What can hang from each mark
k527: k111
k109: k747
k747: k527
k275: k864
k111: k527 k661 k864
k864: k111 k275 k506 k841
k841: k661 k864
k661: k111

Every row comes from one small tree of marks. The marks that hang from a mark follow it in brackets, in the order of their numbers. Every link used is in the known rows. Which tree was each row made from?
Known rows
k864[k111[k661] k275 k506]: [ 10.4 -19.3 -31.8 -25.2 -20.7   8.0  10.2  20.2 -13.4  19.8  -8.4  -3.6
  -0.6  12.8 -12.4  22.1  -7.2   3.1   0.8  24.7 -16.6   9.9   5.8  -0.2]
k864[k841]: [-10.9 -16.9 -25.0 -24.7 -18.5  12.7  -7.4  12.8 -31.5   8.1   5.6  -9.9
 -37.7  15.6 -32.2  13.7  -9.9  19.2   7.0  14.1 -26.7   1.1  -0.1  14.8]
k841[k864[k275 k506]]: [  4.7   0.1 -37.0 -13.3 -12.6   6.8  17.0  16.2 -16.2  25.6  -6.3  -3.9
 -12.1  14.1 -23.1  24.2 -16.2   6.0 -11.5  38.4  -7.5 -20.4 -11.9  -7.6]
k111[k661 k864[k275 k506 k841]]: [ 13.1 -12.5 -43.9 -12.1 -25.1   5.6   4.4   4.0   5.6 -12.4 -12.7 -11.5
 -27.8  24.7   5.6  18.9   3.8   5.6 -14.2  30.4 -25.2  22.6   2.4   1.9]
k661[k111[k864[k841]]]: [ -3.5 -28.9 -25.1   4.3 -14.9   0.9  -9.6  28.7 -11.6  -9.3  -7.9 -15.1
 -25.7  18.8  -7.9  -5.0 -20.6  16.6  15.6  11.2 -34.5  19.2  -9.2  15.1]
k111[k864]: [ -3.7  -9.3 -37.4   9.5  -4.9   5.7 -17.0  25.9 -14.0   9.2 -13.8 -10.8
 -25.7  23.8 -24.2   2.9 -12.2   5.7   4.0  15.0 -22.6   5.3 -13.1   9.5]
k527[k111[k661 k864[k275]]]: [ -8.9 -30.5 -34.6  13.0 -15.2   2.3  -7.6  12.6 -12.0 -13.8 -17.8  -8.3
 -10.4  19.0 -19.5  -6.6  -9.7   4.1 -14.6  10.5 -10.8   4.6  -8.5  20.2]
k527[k111[k864[k275 k506]]]: [-13.3 -14.0 -37.5   3.3 -16.8  10.0  16.6  15.7  -3.8  -6.7 -14.6 -14.4
  -9.9  20.4 -28.9  -9.6 -27.5  11.6 -12.8  13.6 -16.8   5.5  -7.6  11.9]
k747[k527[k111]]: [-28.2 -17.7 -14.9  -6.1   6.5  -0.8 -15.2  -0.5 -41.7   2.8  -5.5 -10.9
 -11.3  22.8 -57.9  -4.2 -19.1  19.6  -1.0  -1.6  -7.1  -4.1 -13.7  29.1]
k747[k527[k111[k864]]]: [-26.5 -12.3 -19.5   5.6   3.6  -3.1 -14.5   1.8 -27.4  -7.5 -10.9 -13.0
 -15.1  31.1 -44.7  -8.8 -16.3  15.5  -0.2  -1.2 -10.2   3.1 -15.2  27.6]
k841[k661[k111] k864[k506]]: [  2.3  -8.1 -32.7  -4.5  -7.7   6.3   3.8  34.0  -8.1  24.5  -4.7  -5.7
 -29.7   3.6  -5.1  18.8 -21.9  -7.2  -2.9  36.0 -19.7  -3.7 -26.9  20.8]
k661[k111[k864[k275 k506 k841]]]: [  3.4 -22.8 -31.3  -3.4 -19.9   3.9  11.6  22.6  -1.6  -8.5 -11.5 -18.7
 -20.3  17.1  -6.1   1.9 -26.2  18.3   7.0  23.0 -27.9  24.4  -5.8   3.1]
k275[k864[k841]]: [-15.9 -20.8 -27.6  -8.4   1.0   2.8 -11.1   8.8 -33.9  20.4  19.9 -13.8
 -34.8  28.3 -31.4  22.7 -25.0  15.4   8.1  21.1 -27.5   6.0   5.3  17.9]
k111[k864[k506 k841]]: [ -1.1  -0.6 -40.5 -13.9 -21.5  12.0   7.0  14.7   3.4  -5.6  -3.9 -15.1
 -36.4  28.7 -10.8   6.7 -12.2  13.3  -0.5  21.1 -41.9  19.2   0.1   6.7]
k109[k747]: [ -2.7 -18.2 -33.3  -3.1  -3.1  17.3 -25.4  16.4 -44.1  29.2  -0.5 -17.9
 -15.4  -2.4 -37.9  -2.4  -8.8  10.3  11.7  27.7  -5.9  -2.9   6.2  18.0]
k661[k111[k527]]: [-14.5 -38.5 -15.2   2.4   2.8  -1.1 -17.2  26.5 -32.7   3.2 -11.7 -11.8
  -4.9  16.7 -31.6   2.1 -15.1  28.7   7.6  10.6 -24.2  21.4 -18.8  19.7]
k747[k527[k111[k864[k275]]]]: [-25.0 -11.9 -19.2   7.0   0.9  -4.3  -4.2  -0.7 -30.2  -5.2 -13.3 -16.1
 -11.1  31.0 -45.9  -4.2 -17.3  16.7  -1.0   5.7   2.4   2.5 -14.8  19.5]
k111[k527]: [-19.0 -19.9 -22.1  -3.6   4.1   3.3 -16.4  17.0 -40.9  11.7  -9.3  -9.2
 -11.4  25.7 -43.7  13.8  -1.0  25.9  -4.4  14.8 -17.7  12.2 -15.2  16.2]
k275[k864[k111]]: [-13.7 -21.2 -22.5   0.9   6.3  -1.2 -15.6  26.2 -35.9  31.6  14.2  -6.7
 -14.9  26.2 -30.1  16.4 -27.0   5.5  22.6  15.0 -24.6   4.1   4.0  16.4]
k527[k111]: [-21.8 -25.6 -26.0  -3.9  -9.6  11.8  -8.4  18.8 -28.3   4.6  -3.8  -8.4
 -12.6  10.1 -47.3 -10.0 -26.1  14.4  -4.6   1.2 -19.4  -7.2 -10.0  28.5]
k864[k111[k527 k661] k275 k506]: [  1.2 -18.7 -24.6 -20.8 -14.1   5.2  12.2  14.1 -19.8  10.3 -12.7  -3.3
   7.4  24.3 -12.9  25.0   5.0  14.5  -3.1  25.6 -17.1  24.9   3.6   2.0]
k747[k527[k111[k864[k506]]]]: [-23.8  -5.9 -24.1  -2.2   1.0  -1.2  -5.5  -0.1 -19.0  -7.5 -10.0 -13.7
 -12.8  30.7 -40.9  -8.0 -20.2  17.2  -4.6   2.5 -17.6   8.4 -13.1  26.3]
k841[k661[k111]]: [ -5.4 -26.3 -25.0   0.3  -1.6   6.1 -17.4  37.8 -27.7  26.0  -7.9 -14.5
 -31.3   1.9 -26.5  10.2 -21.9  -2.0   7.4  18.4  -9.5  10.2 -27.0  28.0]
k111[k661]: [  3.0 -29.8 -33.2 -10.2  -2.8   5.3 -34.3  15.3 -26.1  16.1 -10.1  -3.1
 -18.5   9.3 -26.1  13.3   1.5   3.5  -9.2  12.6 -21.2  -1.6 -11.3  19.6]

Write each row's tree
[ -1.7  -2.3 -25.4 -35.6 -36.4  17.0  36.3  21.0 -16.8  18.4   6.2 -12.8
 -33.1  15.7  -9.5  29.5 -12.4   3.5  13.5  32.7 -12.5  17.6   7.4   5.9] : k864[k111 k275 k506 k841[k661]]
[ -0.3 -24.0 -31.1  17.6  -0.8  -7.4 -15.4   7.7 -18.6 -10.4 -28.3 -10.7
  -9.3  34.7 -10.3  19.1  19.3  12.1 -14.7  26.4  -6.6  28.6 -13.3   5.8] : k111[k527 k661 k864[k275]]
[-20.7  -6.7 -23.8  -0.6  -0.9  -2.1   4.7  -2.9 -20.1  -5.7 -11.9 -17.1
  -9.4  30.1 -42.0  -3.4 -21.2  15.9  -7.5   8.6  -5.9   6.9 -11.8  17.6] : k747[k527[k111[k864[k275 k506]]]]
[-20.8 -26.7 -18.8   1.5   5.4  -1.8  -8.3  15.0 -34.4  13.9  14.9 -16.4
 -37.3  29.1 -22.0  25.2 -19.9  12.9   8.9  25.3 -21.5  26.0  -6.2  27.5] : k275[k864[k841[k661[k111[k527]]]]]
[ -5.2 -24.5 -27.6   9.2  -4.2  -3.8   5.9  24.6  -7.8  -8.5 -22.6 -18.2
  -2.7  25.8 -12.1   3.3 -18.8  25.2  -1.3  23.4 -22.4  34.6 -15.3   4.7] : k661[k111[k527 k864[k275 k506]]]
[ -2.8 -21.7 -40.0   2.2 -18.8   6.3   3.5  10.6   0.0 -15.7 -17.3 -10.2
  -7.7  18.6 -16.0  -3.9 -12.8   4.5 -21.1  14.8 -20.3  10.6  -6.3  18.0] : k527[k111[k661 k864[k275 k506]]]
[  0.2   5.2 -28.5 -12.5 -16.1  11.4   9.0  36.2 -12.8  32.5   3.6   1.9
 -28.0  13.3  -5.2  25.5 -10.8 -13.3   8.4  33.9 -18.3 -10.5 -15.9  16.6] : k841[k661 k864[k111 k506]]
[  4.8 -19.8 -35.3  -2.7 -17.5   3.7 -23.8  10.8  -6.9 -13.6  -9.2  -5.7
 -37.2  26.5   1.6  11.6  10.3   2.5  -2.2  16.5 -33.2  17.0  -1.4  17.1] : k111[k661 k864[k841]]
[-20.9 -15.8 -21.7  -0.9   4.1  10.1 -22.8  -1.5 -49.7  10.3  -1.0 -19.3
  -9.0   6.8 -49.0 -13.8 -11.7  16.8   9.9  16.4   0.8  -0.7   5.3  30.0] : k109[k747[k527[k111]]]
[-16.6  -6.1 -23.5   6.9  -9.5   3.8  -4.7  14.5 -19.9 -11.6  -9.1 -15.7
 -42.5  38.9 -13.0  17.5  10.0  15.5   2.4  23.8 -21.5  33.9 -13.0  20.2] : k111[k527 k864[k841[k661]]]
[ -5.6  -2.0 -23.3 -38.7 -31.7  20.2  18.6  24.8 -11.4  14.6  13.1  -7.7
 -40.3  16.7  -7.1  21.7 -10.7   3.3  16.8  21.0 -37.6  18.8   6.2  20.8] : k864[k111 k506 k841[k661]]
[-15.7 -15.4 -24.1  -7.1   6.1   0.3  -0.5  19.1 -24.9  23.1  13.0  -8.3
  -6.9  34.9 -23.0  20.5 -22.9  17.6  10.5  20.5 -36.3  22.4   6.7  15.2] : k275[k864[k111[k527] k506]]
[  4.8  -1.6 -44.9  -0.6 -11.6   6.8  10.8  20.3  -0.4  10.1 -19.6 -17.4
 -17.2  22.6 -20.7   9.6 -17.6   7.6  -9.0  28.7 -14.9  11.7  -9.7  -5.8] : k111[k864[k275 k506]]
[  2.3  -9.9 -30.9 -24.7 -20.2  12.5  23.3  24.9 -17.5  27.3  -5.2  -9.0
  -1.2  14.8 -24.5  17.4 -20.8  10.2   9.1  24.1 -13.2   5.3   3.4  -6.0] : k864[k111 k275 k506]
[ 10.7  -8.8 -29.5 -15.6 -19.2   5.5  12.7  20.6 -12.5  19.4  -4.2   5.0
  -2.8  17.1  -2.0  26.4  -3.5  -1.6  -0.9  34.4 -14.4 -14.4  -2.2  -1.8] : k841[k864[k111[k661] k275 k506]]
[  3.5 -17.1 -21.1  -5.7 -12.3   2.5 -14.8  27.0 -25.1  18.1   2.4  10.9
 -12.1  18.2  -6.2  18.6   2.3  -4.4  13.1  19.6 -21.2 -19.0  -5.4  13.4] : k841[k864[k111[k661]]]
[ -7.3 -18.2 -16.9 -36.8 -27.4  10.6   6.9   7.9 -12.6 -11.2   7.1   0.6
 -16.6  29.7  -1.0  21.3  10.9  22.6   6.3  14.7 -51.2  33.4  15.5  19.7] : k864[k111[k527 k661] k506 k841]
[-15.4 -13.7 -34.2  -4.7 -27.9  12.1  24.1   8.8  -3.0 -17.9  -6.2 -14.9
 -21.3  23.9 -22.2  -6.0 -22.6  17.4  -9.3  15.3 -23.4  11.2   0.3  13.2] : k527[k111[k864[k275 k506 k841]]]
[  5.0 -27.1 -24.1 -11.0 -16.0   2.9  -6.8  23.0 -32.5  21.6 -10.0  -1.6
  -3.0  13.0 -18.7  19.3  -1.2   0.8  11.4  17.2  -0.7   1.0   0.1   4.2] : k864[k111[k661] k275]
[-10.4 -12.3 -33.6 -20.9  -3.9   6.5   2.8   5.5 -18.6  19.1  19.7 -14.3
 -32.5  27.1 -26.3  22.7 -29.6  16.7  -0.2  25.0 -39.3  13.4   9.2  14.1] : k275[k864[k506 k841]]
[ -5.2 -17.9 -19.0  13.3  -3.1  -3.6   5.3  29.9 -32.4  19.3 -12.9  -9.8
 -18.9  13.1 -12.3  27.5  -7.2   1.0  -1.2  41.1  11.2  -0.1 -32.5  12.7] : k841[k661[k111[k527]] k864[k275]]
[ -5.7 -17.7 -14.7  -1.1  -6.9  -1.1 -14.0  21.6 -30.5   9.3  -0.8  10.6
  -6.9  27.8  -8.0  21.3  12.1   4.4   9.2  21.2 -21.2  -8.0  -8.0  15.7] : k841[k864[k111[k527 k661]]]
[ -3.5 -20.6 -26.3 -23.2 -10.9   4.6  -1.0  11.2 -13.7  12.5  23.3  -5.1
 -24.2  29.6  -4.4  24.1 -17.2   7.7  12.1  20.5 -46.0  19.3  20.0  20.0] : k275[k864[k111[k661] k506 k841]]
[-13.9 -29.0 -17.6   4.4   9.0  -7.4 -22.6  17.9 -36.1  17.9   9.5  -3.9
  -7.7  35.2 -20.3  23.8  -6.7   8.8  12.8  16.4 -27.2  19.0   2.7  22.8] : k275[k864[k111[k527 k661]]]
[ -9.7 -29.1 -13.3  -7.2  -6.0   1.4 -23.1  22.0 -33.8   6.7  -5.5   1.8
  -4.3  26.0 -18.4  15.7  11.8  12.0  12.0   6.7 -27.0  17.5  -2.1  21.4] : k864[k111[k527 k661]]
[-16.5 -13.4  -7.8 -15.4 -25.7   8.5  20.3  18.4 -42.4   9.0   2.0 -11.5
 -28.2  29.2 -16.6  33.0   6.2  13.4  19.8  29.4   3.1  24.6  -0.2  11.4] : k864[k111[k527] k275 k841[k661]]
[-10.4 -11.5 -28.5  17.3  -0.2  -3.6   0.0  14.9 -24.5  -2.8 -24.5 -15.7
 -11.1  37.7 -26.3  14.6   3.5  19.5  -6.0  26.4  -2.0  23.1 -15.6  -1.4] : k111[k527 k864[k275]]
[  0.1 -15.8 -34.3   5.4  -6.3   7.2  -7.1  38.3  -6.4  16.1 -13.7 -16.8
 -33.8   9.6 -10.8   5.5 -23.0  -3.8   3.5  23.5 -20.8  21.4 -26.1  24.4] : k841[k661[k111[k864[k506]]]]
[-17.0 -18.5 -20.7   7.1   0.3  -7.2 -14.4  -5.3 -26.3 -12.0 -17.1 -11.5
  -9.9  28.6 -33.8  -0.4  -6.0  10.2  -8.2   4.8   0.4   5.6 -13.7  23.8] : k747[k527[k111[k661 k864[k275]]]]
[-23.6 -17.7 -12.8  -3.5  -1.7   0.8  -4.0  17.3 -39.2  17.1  21.1  -9.6
 -34.4  38.1 -18.0  30.4  -9.5   9.8  23.4  21.4 -24.2  25.9   5.3  26.9] : k275[k864[k111[k527] k841[k661]]]
[-15.9 -13.8 -36.9   3.2 -14.7  11.7   3.7  18.7  -0.8  -8.1  -9.7 -12.1
 -15.0  21.9 -28.0 -14.9 -27.0  12.3 -10.6   6.5 -33.3   8.4  -8.1  21.1] : k527[k111[k864[k506]]]
[  0.0  -1.1 -32.8   3.1  -9.5   4.0   3.8  25.6 -32.1  37.6  -7.6  -6.5
 -31.2   9.8 -21.9  32.6  -7.2 -12.3  -6.0  43.1  17.0 -21.6 -28.2   7.2] : k841[k661 k864[k275]]
[-12.9 -21.4 -13.6  -4.0 -10.2   2.1   7.6  22.4 -43.9  18.4 -10.2  -7.7
   3.0  26.3 -33.1  21.1  -1.9  18.0  15.6  19.8   1.4  12.6  -2.7   0.2] : k864[k111[k527] k275]
[  7.8 -16.4 -25.6 -40.0 -36.4  12.4  22.6   9.4 -11.1   2.4   3.6  -5.2
 -16.5  17.4  -1.7  26.2  -0.7  11.4   7.1  24.9 -26.7  16.4  17.9   1.6] : k864[k111[k661] k275 k506 k841]
[ -2.8 -16.5 -25.0   7.8  -4.6   4.0 -10.8  38.0 -23.7  25.4  -4.6  -3.8
 -31.2   5.2 -10.4  16.9 -16.3  -8.8   5.1  30.9  -7.4 -10.4 -31.4  23.6] : k841[k661[k111] k864]
[  5.0 -15.8 -39.3   5.1  -5.9  -3.4  -1.4   4.5  -2.6 -11.2 -26.7 -12.1
  -6.4  34.7  -4.2  20.2  14.2  13.8 -23.7  31.7 -17.4  35.5  -9.4   3.6] : k111[k527 k661 k864[k275 k506]]
[-12.2   1.6 -30.6  -3.6 -13.7   9.0   9.1  12.6  -4.8 -12.5  -8.0 -16.0
 -39.8  39.6  -6.8  18.3   4.8  17.4  -7.9  29.1 -33.7  42.0  -8.1  17.8] : k111[k527 k864[k506 k841[k661]]]
[-10.5 -31.5 -21.2  18.0   2.1  -4.4 -14.8  29.7 -17.5  -8.9 -18.6 -12.7
  -8.5  26.5 -16.1  -4.0 -12.4  23.0   9.4  13.2 -28.0  30.7 -18.5  15.9] : k661[k111[k527 k864]]
[ -3.7 -20.3 -23.7 -22.2 -12.1   5.9  -6.2  18.8 -13.7   6.2  -3.9   0.1
  -1.3  25.7 -10.7  17.4   5.8  13.8   2.0  14.8 -41.0  25.7   4.1  18.2] : k864[k111[k527 k661] k506]
[-10.2 -23.9 -18.2 -10.2 -18.7   5.6  12.9  15.4 -35.4   6.0  -5.1 -20.0
 -33.7  15.6 -21.6  26.6  -8.5  16.9   4.5  32.1   3.8  22.5 -12.0  13.2] : k864[k275 k841[k661[k111[k527]]]]
